What can hang from each mark
F: C
C: F Q R
U: K
M: T
Y: Q Z
R: C
K: W
W: Z
T: C K
Q: C Y

Known rows, with every way that one mark hangs from another
{F {C Q R}}: -2.46 -0.72 0.95 -0.51 -1.46 3.63 1.33 0.85 6.17 -1.66 0.20 -0.99 -0.65
 -0.07 -4.01 -0.37 -0.28 -0.51 0.03 -0.85 0.74 0.78
{R C}: -0.58 1.18 1.57 -0.45 -0.77 1.55 -0.62 0.13 1.99 1.19 -0.17 1.54 -0.69
 -0.06 -0.13 0.00 -0.59 -1.00 -2.21 -0.17 0.69 0.14
{T {C {Q Y}} K}: -0.32 0.13 0.43 -0.34 0.88 2.77 1.81 -1.44 4.85 2.01 -1.66 -2.23 0.87
 0.26 -1.11 -0.65 0.76 -3.31 1.62 1.01 -1.48 0.30
{R {C F Q}}: -0.49 -0.96 0.99 -2.82 -1.51 3.07 -0.22 0.04 5.01 1.61 -1.61 -0.18 0.50
 -0.99 0.87 -1.25 -0.83 -4.42 -3.46 -0.11 -0.02 0.33
{T K}: -0.58 1.40 0.39 0.67 1.76 0.14 -0.13 0.43 -1.29 1.17 0.78 0.13 1.28
 -0.13 -0.04 -0.35 -0.47 -0.36 0.72 0.46 0.59 -0.11
{T {C Q} {K W}}: -1.47 2.23 1.07 0.79 1.71 3.16 -0.17 0.10 2.51 1.84 0.03 -3.78 1.23
 -0.09 -3.22 -0.08 0.62 -1.26 0.67 -0.01 -0.77 0.20
{M T}: -1.17 -0.17 1.24 -1.18 0.68 0.62 -0.15 -0.39 -0.60 -0.62 -0.31 -0.83
 0.27 0.11 1.71 -1.75 -0.03 -0.17 -0.96 -0.09 -0.28 0.30
{M {T {C {Q Y}}}}: -1.02 -1.57 1.32 -2.11 0.11 3.31 1.80 -2.16 5.36 0.22 -2.70 -3.14 -0.07
 0.68 0.64 -2.33 1.12 -3.01 0.15 0.57 -2.28 0.70
{M {T C {K W}}}: -2.07 2.49 2.26 0.91 3.21 1.77 -1.26 -0.48 -0.78 1.41 0.36 -3.68 1.30
 0.50 -1.03 -1.79 -0.26 0.55 -0.51 -0.38 -0.95 0.05
{T {C F {Q Y}} K}: 0.38 -1.53 -0.18 -1.61 0.91 2.21 1.29 -1.84 5.06 2.39 -2.28 -2.89 1.97
 -0.11 0.37 -1.96 -0.08 -4.74 0.12 0.96 -2.21 0.02
{C F {Q {Y Z}} R}: 0.39 -5.02 0.25 -3.97 -3.49 2.56 1.05 -1.55 5.84 -1.68 -3.18 -2.81 1.06
 -0.33 -0.88 -1.60 -2.70 -4.60 0.32 -1.42 -1.14 -0.23
{T {C F R} K}: -1.10 -1.47 0.86 1.79 0.82 1.43 -0.70 -0.18 2.41 0.99 0.03 -0.69 1.27
 -0.19 -0.12 0.30 -0.65 -1.11 1.22 -0.28 -0.35 0.60
{M {T C}}: -1.31 0.17 1.23 -0.09 1.35 1.59 -0.54 -1.04 1.46 0.47 -0.80 -1.31 -0.54
 0.79 0.87 -0.54 1.15 0.13 0.25 -0.02 -1.05 0.61
{U {K {W Z}}}: 0.30 3.31 -0.64 -0.79 3.12 1.15 0.30 -0.53 -1.66 -0.64 2.88 -3.30 2.65
 -1.86 -2.48 -1.08 -1.08 0.16 -1.08 -0.64 0.51 -1.21
{K W}: -0.31 0.89 0.68 0.36 0.34 -0.04 -0.43 0.06 -1.01 -0.23 0.58 -2.42 0.61
 -0.22 -1.98 -0.92 -1.01 0.93 -1.37 -0.75 -0.39 -0.56
{Y {Q {C R}}}: -2.19 -1.87 1.30 0.94 -1.02 3.28 1.63 2.09 1.13 -1.74 -1.07 -1.85 1.40
 1.42 -2.06 0.37 0.50 -1.58 -0.44 -0.24 0.87 -0.74
{T {K W}}: -0.73 2.41 1.00 1.05 2.15 0.18 -0.74 0.54 -2.19 0.94 1.29 -2.34 1.84
 -0.32 -1.91 -1.22 -1.47 0.50 -0.77 -0.33 0.13 -0.57
{T {C R} {K {W Z}}}: -1.77 1.35 1.21 2.16 2.00 2.38 -0.80 -0.54 2.44 -0.37 1.85 -2.90 2.18
 -1.64 -3.88 0.53 -1.62 0.77 1.34 -1.10 -0.90 -0.37
{W Z}: 0.39 0.39 -0.94 -1.20 0.90 0.44 -0.10 -0.84 1.31 -0.78 0.73 -0.42 1.28
 -1.70 -0.41 0.01 -1.02 -0.31 -0.18 -0.33 -0.80 -0.70
{F C}: -0.45 1.65 -0.22 -0.71 0.79 0.76 0.13 0.20 2.01 -0.05 0.47 -0.41 -0.58
 0.55 -3.07 -0.94 -0.33 0.82 -1.30 -0.47 0.20 -0.08
{F {C {Q {Y Z}} R}}: -0.64 -1.83 0.66 -3.45 -2.77 3.70 1.54 -0.90 7.59 -2.20 -1.99 -2.49
 -0.72 0.84 -5.39 -1.20 -2.12 -2.34 0.77 -1.88 -0.29 -0.18
{Q C Y}: 0.22 -1.07 0.19 -1.53 -1.01 1.11 3.14 -0.56 1.42 -0.95 -1.36 -2.76 0.27
 0.93 -1.33 -1.97 -0.53 -2.11 -0.59 -0.33 -0.72 -0.42

Rows
1.22 -2.10 0.82 -5.76 -2.81 3.29 -0.09 -1.81 6.45 1.25 -3.70 -1.68 0.54
 -0.23 -0.39 -2.23 -2.58 -6.19 -2.91 -1.10 -1.08 -0.61
{R {C F {Q {Y Z}}}}
0.48 -0.20 -0.51 -2.38 2.34 2.74 0.81 -2.65 5.18 1.32 -1.17 -5.69 3.98
 -2.11 -1.95 -2.94 -2.07 -4.21 -1.58 -0.08 -3.39 -1.11
{T {C F {Q Y}} {K {W Z}}}
-1.24 -3.12 0.72 -0.54 -2.12 1.84 1.48 0.86 1.79 -2.04 -0.45 -2.26 0.89
 -0.06 -0.64 -0.98 -1.05 -1.88 -0.68 -1.34 0.37 0.37
{Q {C F R}}
-1.37 -3.43 0.62 -0.37 -0.92 2.79 1.12 1.59 1.24 -1.32 -1.68 -2.40 2.63
 0.89 -0.58 -0.87 -0.39 -2.92 -1.94 -0.39 0.25 -0.94
{Y {Q {C F R}}}
-1.02 -2.88 1.40 -0.13 -2.52 1.95 3.56 -0.16 2.64 -2.63 -0.98 -2.39 0.14
 0.73 -1.97 -1.42 -0.93 -1.53 0.46 -0.96 -0.13 0.11
{Q {C R} Y}
-0.43 3.20 0.15 0.83 3.46 1.60 -1.15 -1.00 1.15 1.12 1.47 -3.30 2.43
 -1.32 -3.23 -0.05 -1.16 0.37 0.28 -0.49 -1.41 -0.98
{T C {K {W Z}}}
0.45 -0.05 -0.34 -4.99 -1.35 3.04 1.13 -1.26 6.33 -0.62 -2.47 -2.95
 -0.51 1.02 -4.74 -1.91 -1.59 -2.86 -0.41 -1.31 -0.79 -0.72
{F {C {Q {Y Z}}}}
-0.33 -4.44 0.73 -1.47 -2.32 1.41 3.12 -0.59 2.92 -2.06 -1.64 -3.04 1.23
 0.22 -0.46 -2.65 -1.79 -3.10 -1.15 -0.99 -0.78 -0.07
{Q {C F R} Y}
-0.27 -5.11 0.40 -1.85 -2.59 1.91 2.27 -1.19 5.40 -1.38 -2.07 -2.02 1.40
 -1.01 0.56 -2.21 -1.53 -4.06 -0.55 -0.17 -1.35 0.41
{C F {Q Y} R}
-1.56 -1.80 1.46 1.02 -0.61 3.54 2.22 -0.89 6.12 0.44 -1.14 -1.78 0.70
 0.09 -1.84 -0.09 0.15 -2.82 2.70 0.43 -0.95 0.90
{T {C {Q Y} R} K}
0.39 -4.30 0.56 -3.46 -3.28 2.05 1.65 -0.92 3.35 -2.40 -2.61 -3.79 0.85
 0.73 -2.13 -1.80 -2.92 -3.69 -0.06 -2.39 -0.61 -0.67
{Q {C F R} {Y Z}}
1.63 -2.52 -0.49 -4.94 -1.92 1.25 1.22 -1.29 2.02 -0.76 -3.05 -4.18 1.09
 0.98 -1.38 -2.54 -2.41 -4.13 -1.06 -1.83 -1.17 -1.24
{Q {C F} {Y Z}}
1.71 -3.27 -0.75 -5.39 -2.08 1.68 0.57 -1.93 4.43 -0.10 -3.67 -3.16 1.24
 -0.12 -0.25 -2.11 -2.09 -5.22 -0.73 -0.93 -1.70 -0.80
{C F {Q {Y Z}}}
-0.19 -1.71 -0.40 -1.68 0.50 1.99 0.68 1.09 -0.24 0.33 -2.11 -2.82 2.76
 1.11 0.14 -1.47 0.31 -3.35 -2.98 0.17 -0.27 -1.48
{Y {Q {C F}}}
-1.13 2.61 0.13 -0.35 2.68 3.77 -0.22 -0.69 3.89 1.08 0.76 -4.32 2.56
 -1.77 -3.60 -0.26 -0.49 -1.52 0.41 -0.32 -1.55 -0.58
{T {C Q} {K {W Z}}}
1.04 -1.66 -0.18 -4.10 -2.13 2.23 1.14 -1.45 4.34 -0.59 -2.94 -2.65 0.01
 0.32 -1.69 -0.97 -1.11 -3.77 0.83 -0.80 -1.04 -0.67
{C {Q {Y Z}}}
0.94 -2.61 -0.36 -2.73 -0.94 0.62 2.64 -1.14 1.54 -0.45 -2.03 -3.42 1.30
 0.43 0.18 -3.20 -1.35 -3.48 -2.21 -0.47 -1.36 -0.55
{Q {C F} Y}
-0.27 -0.05 0.03 -2.41 -0.42 3.10 -0.07 1.29 0.05 -0.50 -2.55 -3.02 1.44
 2.23 -2.95 0.39 0.09 -2.62 -0.34 -1.08 0.52 -1.89
{Y {Q C} Z}
-0.21 -0.18 -0.07 -2.77 -0.36 2.31 2.55 -1.03 5.81 -0.33 -1.39 -2.15
 -0.14 0.40 -3.29 -2.55 -0.45 -2.23 -1.52 0.09 -1.02 -0.09
{F {C {Q Y}}}
-1.73 1.66 1.66 0.51 2.96 1.78 -0.72 -0.55 0.26 1.61 -0.12 -1.18 0.71
 0.65 0.78 -0.95 0.76 -0.33 0.85 0.38 -0.54 0.57
{M {T C K}}
0.44 -0.59 1.36 -4.54 -2.89 3.69 0.39 -1.29 6.35 0.63 -3.07 -1.06 -0.52
 0.38 -1.83 -0.91 -1.72 -4.85 -1.30 -0.94 -0.43 -0.38
{R {C {Q {Y Z}}}}
-1.43 -1.82 1.22 -1.14 -1.91 3.92 0.24 1.90 1.58 -2.13 -2.04 -2.59 1.12
 2.01 -3.64 0.99 -0.61 -2.08 0.63 -1.64 1.15 -1.35
{Y {Q {C R}} Z}
-0.22 1.40 0.06 -1.19 2.13 3.29 1.15 -2.18 5.06 0.97 -0.35 -5.04 2.94
 -1.55 -3.33 -1.73 -1.15 -2.88 0.07 0.01 -2.74 -1.03
{T {C {Q Y}} {K {W Z}}}
-0.33 -2.67 1.15 -2.18 -3.43 2.56 2.19 -0.46 3.23 -2.82 -1.93 -3.14
 -0.20 1.36 -3.53 -0.69 -2.01 -2.13 1.50 -2.24 0.03 -0.43
{Q {C R} {Y Z}}
1.01 -3.34 -0.57 -3.24 -1.11 1.15 1.88 -1.74 4.12 0.23 -2.55 -2.43 1.61
 -0.66 1.32 -2.75 -0.94 -4.46 -1.74 0.51 -1.92 -0.17
{C F {Q Y}}
-0.30 -0.64 1.58 -2.45 -1.95 3.16 1.78 -1.00 6.04 0.94 -1.96 -0.31 -0.13
 -0.28 -0.38 -1.62 -0.60 -4.16 -2.33 0.34 -0.59 0.14
{R {C {Q Y}}}
